Each row was made from one path, in order. Every step used is in the known rows, and no mark comes twice. Write each row's path.
Known rows
zizapos, duver: [ 0.22  2.61  0.55  1.21  0.32  1.47 -3.60  0.06  2.98  0.49 -0.70  4.99
  1.62  0.10 -3.48  3.33  1.59 -0.64  0.75]
zizapos, duver, vovi, tupu, sofi: [ 1.38 -0.25 -4.27 -0.16 -0.97 -0.29  2.38  2.76  2.46 -3.72  1.34 -4.05
  5.06 -4.38  3.01 -3.18 -0.31 -2.69  2.31]
zizapos, tupu, sofi, puvo: [ 0.94  0.75 -1.58  0.75 -1.30  2.42  2.18 -5.15 -1.65  4.47 -1.19  2.76
 -0.90 -1.42 -2.99  1.82  3.82  3.03 -6.13]
zizapos, duver, vovi: [-1.69  1.58  1.33  0.61  0.07 -0.07 -1.71  4.29  1.17 -2.83  1.58 -0.01
  1.69 -2.72 -0.40  2.10  1.26 -3.48  0.07]
zizapos, tupu, sofi, puvo, vovi, zafe: [ 1.49  0.61  2.05  2.64 -2.73  1.40  0.09 -6.08 -3.01 -0.69 -2.15 -0.95
 -2.79 -1.30  1.64  0.30  0.65 -1.62 -1.87]
vovi, duver, zizapos: [ 0.43  0.95 -0.24 -1.66  0.25 -0.98 -0.76  5.26  1.00  1.59  1.28  1.65
  1.88  1.92 -5.27  3.07  1.80  0.20  1.75]
zizapos, zafe: [-1.42  1.51  1.68  0.55 -1.13  4.15  0.02  0.10 -0.95  3.58  0.50  2.33
 -2.86  1.30 -3.84 -2.09  3.11  5.58 -0.27]
duver, vovi: [-3.10  0.86  0.98 -0.70  1.07  0.29  1.37  4.12 -0.17 -0.40  3.00 -2.11
 -2.17 -1.39 -0.99 -1.10  0.38 -2.33 -0.92]
puvo, vovi, zafe: [-0.50  1.35  3.38  1.91 -0.29  1.30 -1.76 -1.67 -0.70 -1.55 -0.37 -0.95
 -4.35  1.18  0.73 -2.01 -2.12 -3.85  3.03]
sofi, puvo, vovi: [-0.61  0.38  3.22  1.10  2.18 -0.93 -2.61 -2.98 -0.89  2.45 -2.22  2.87
 -5.17  0.61 -0.93  2.19 -2.04 -0.58 -1.92]
tupu, sofi, duver, vovi, zafe: [-0.52  0.97  0.27  0.04  0.95  3.46  4.07 -1.20 -0.87 -2.52  1.76 -6.41
 -0.06 -0.25  2.49 -4.74  1.91 -4.99  0.00]
sofi, puvo, vovi, tupu: [-0.54 -0.86  0.02  0.83  0.44 -1.43 -2.91 -3.31  0.23 -0.82 -1.89 -0.21
  0.30 -0.82  1.40  0.93 -4.52 -0.16  1.13]
tupu, sofi, zafe: [ 1.12  0.86 -1.15  1.28  2.74  4.46  6.56 -3.88 -1.10  3.03 -0.29 -1.12
 -3.41  1.02 -3.53 -0.91  1.88  1.28 -0.71]
tupu, sofi, puvo, vovi, duver, zizapos: [ 3.33 -0.34  0.39 -1.07  0.92 -3.17  0.66  2.99 -0.34  1.73 -1.49  0.55
 -0.55  0.24 -1.79  2.31  0.66 -1.18  0.24]
vovi, puvo: [-3.28 -0.38 -0.31  0.52  1.63  1.62  0.66 -0.46  0.55  2.76 -2.79  1.19
 -1.77  0.95 -2.67 -0.02 -1.80 -1.55 -1.03]
zizapos, puvo: [-2.43  0.79  1.14  0.80 -0.24  0.42 -3.81 -0.49  2.21  2.74 -0.67  4.04
 -2.11  1.38  1.27  2.36 -0.53  4.39 -3.89]
sofi, duver, zizapos, zafe: [-1.70 -0.80  2.17 -1.05 -0.21  3.62 -0.68  0.23 -1.55  3.98  1.43  2.87
 -0.42  2.21 -4.08  1.46  6.01  6.49 -0.22]
zizapos, puvo, vovi, tupu, sofi: [ 2.32 -1.24 -2.68  0.26 -1.05 -2.46 -0.69 -0.74  2.25 -1.48 -0.86 -0.80
  0.62 -0.71  6.36 -3.87 -4.18  1.66  0.84]
puvo, vovi: [ 0.19  1.28  2.65  0.36  1.47 -1.59 -2.37  0.19  0.20  0.15  0.18  2.60
 -4.33  1.59 -0.99 -0.86 -2.46 -1.27  1.32]
zizapos, tupu: [-0.86  1.91  0.25  0.43 -3.18  1.41 -2.10 -2.57 -1.40  0.28  1.70  4.56
  0.94  0.50 -4.12  2.70  2.79  3.36 -2.73]
sofi, duver, vovi, tupu: [-2.37 -0.39 -1.64 -1.41  0.70  0.06  0.19 -0.62  0.28 -4.61  2.91 -4.20
  5.51 -0.69  2.22 -1.71 -1.58 -1.30  1.24]

Which path is each row?
[-0.83 -0.10  0.66 -0.43 -1.26 -2.18 -4.14  4.46  1.92  1.49 -0.18  3.24
  1.62  1.46  0.10  5.65  0.45  4.07 -1.96]
vovi, duver, zizapos, puvo
[-4.77 -1.10  0.45 -0.04  1.26  0.10  2.23  3.28 -0.61 -0.21 -0.82 -3.45
 -1.31 -1.66  0.31 -0.30 -2.11 -4.30 -1.51]
duver, vovi, puvo
[-1.64 -1.14 -1.73 -0.87 -0.30  0.22  3.69 -1.87 -3.05 -2.61 -0.53 -2.72
  3.01 -1.30  2.26 -0.55  1.21 -2.63 -3.67]
zizapos, tupu, sofi, duver, vovi, puvo
[ 1.42  0.59  3.13 -0.64 -2.18 -0.84 -2.06  5.06 -2.06  0.29  0.24  1.22
 -0.14  1.58 -2.62  0.84  1.93  3.79  3.04]
puvo, vovi, duver, zizapos, zafe
[ 0.84 -1.35 -1.50 -2.23  2.40  1.32  2.64  0.05  1.19  4.25  1.90  1.98
 -0.06  1.83 -3.43  0.55  5.01  1.35 -0.49]
tupu, sofi, duver, zizapos
[ 2.72 -0.45 -3.34 -0.19  0.04 -1.40  1.95 -0.36  1.50 -1.54  0.18 -1.72
  0.30 -0.71  2.40 -5.60 -3.23 -0.99  3.41]
puvo, vovi, tupu, sofi
[ 1.49  0.07 -5.12 -0.64  0.01  1.50  3.59 -0.66  2.52  0.88  0.92 -1.48
  1.89 -0.82 -0.34 -5.40 -0.87  0.61  1.78]
vovi, tupu, sofi
[ 4.39  0.24 -0.94 -1.04 -3.44 -3.05  0.72  2.29 -1.58 -1.64  1.29  1.75
  2.37  0.03 -1.45  0.93  2.27  0.82  0.42]
puvo, vovi, duver, zizapos, tupu, sofi
[-1.41 -2.29  3.63  0.15 -0.58 -3.82 -5.43  2.75  1.07  1.29  0.00  3.73
 -4.03  0.56  2.58  4.71 -1.83  2.72 -0.52]
duver, zizapos, puvo, vovi
[-3.41 -0.36  0.55  1.03  0.50 -0.46 -0.31  3.58  0.60 -2.03 -2.00 -1.49
  1.80 -3.03  0.90  2.41 -1.28 -5.45 -0.46]
zizapos, duver, vovi, puvo
[-1.53 -3.44  0.29  0.13 -2.09 -4.05 -5.61  1.81  2.01 -1.88  0.33  0.84
  1.16 -0.85  4.82  3.06 -4.32  3.03  2.13]
duver, zizapos, puvo, vovi, tupu
[ 2.28  2.86  2.32  0.37 -0.35 -4.13 -5.61  1.26  0.64 -3.10 -1.98  2.66
  0.67  3.06  3.13  1.76 -4.17  0.56 -0.25]
zizapos, puvo, vovi, duver
[ 3.02 -0.27  1.56 -0.40 -1.30 -0.23  1.02  2.65 -2.57  2.86 -1.74  0.04
 -1.38 -0.16 -1.56  0.10  3.26  3.66  0.25]
tupu, sofi, puvo, vovi, duver, zizapos, zafe
[ 1.99 -2.86 -1.75 -2.00  1.27 -1.75  0.64 -0.36  0.92 -0.59  1.68 -0.58
  2.36  0.99  0.97 -0.60  0.61  0.14  2.99]
puvo, vovi, tupu, sofi, duver, zizapos
[ 0.81 -1.88  2.32  0.86 -0.57 -0.22 -2.00 -1.84  0.22 -0.86 -0.81 -0.81
 -2.22  1.34  5.81  0.58  0.00 -0.30  0.28]
tupu, sofi, duver, zizapos, puvo, vovi, zafe
[ 3.19 -0.03 -2.62 -1.05  2.09 -0.59  0.90 -4.75  0.85 -2.32  0.21 -0.64
  2.71  1.79  2.74 -4.68 -1.64 -0.43  2.16]
puvo, vovi, tupu, sofi, duver
[-3.03 -0.63 -1.96 -0.75 -0.74 -0.46  0.62  2.87  0.90 -3.47  2.80 -4.73
  2.96 -2.66  1.34 -2.14 -2.37 -1.56  2.09]
duver, vovi, tupu
[-4.14 -0.93  0.51 -0.79  2.83  0.38  1.69 -0.15 -1.23 -1.35 -0.96 -2.83
  0.95  0.16  1.40 -0.04 -1.03 -4.19 -1.99]
sofi, duver, vovi, puvo
[ 1.80  0.06  1.05  0.63  2.32 -0.61  0.89 -2.68 -0.53  3.34 -2.40  1.37
 -5.27 -0.27  0.08 -1.30 -1.03 -1.01 -1.91]
tupu, sofi, puvo, vovi
[ 1.98  0.58 -4.24 -1.37  1.79  2.17  2.49 -4.86  1.65 -0.31  0.62 -0.66
  4.46  1.93  0.53 -4.04  0.60  0.70  0.89]
vovi, tupu, sofi, duver
[ 1.03  0.42  1.96  2.16  0.50  1.90  1.27 -4.19 -0.96  1.30 -2.72 -2.30
 -5.06 -0.32  1.64 -2.02 -0.99 -3.64  0.01]
tupu, sofi, puvo, vovi, zafe
[ 0.78  1.21 -0.18 -0.98 -4.31 -1.18 -2.43  2.26 -1.62 -0.90  2.13  3.75
  4.92  0.64 -5.31  5.99  3.71  3.15 -0.77]
vovi, duver, zizapos, tupu
[-0.19 -1.07 -2.73  0.79  0.95  2.48  7.49 -1.51 -1.65 -2.09  1.50 -7.10
  0.85 -2.63  0.70 -2.35 -0.72 -0.44  1.23]
duver, vovi, tupu, sofi, zafe
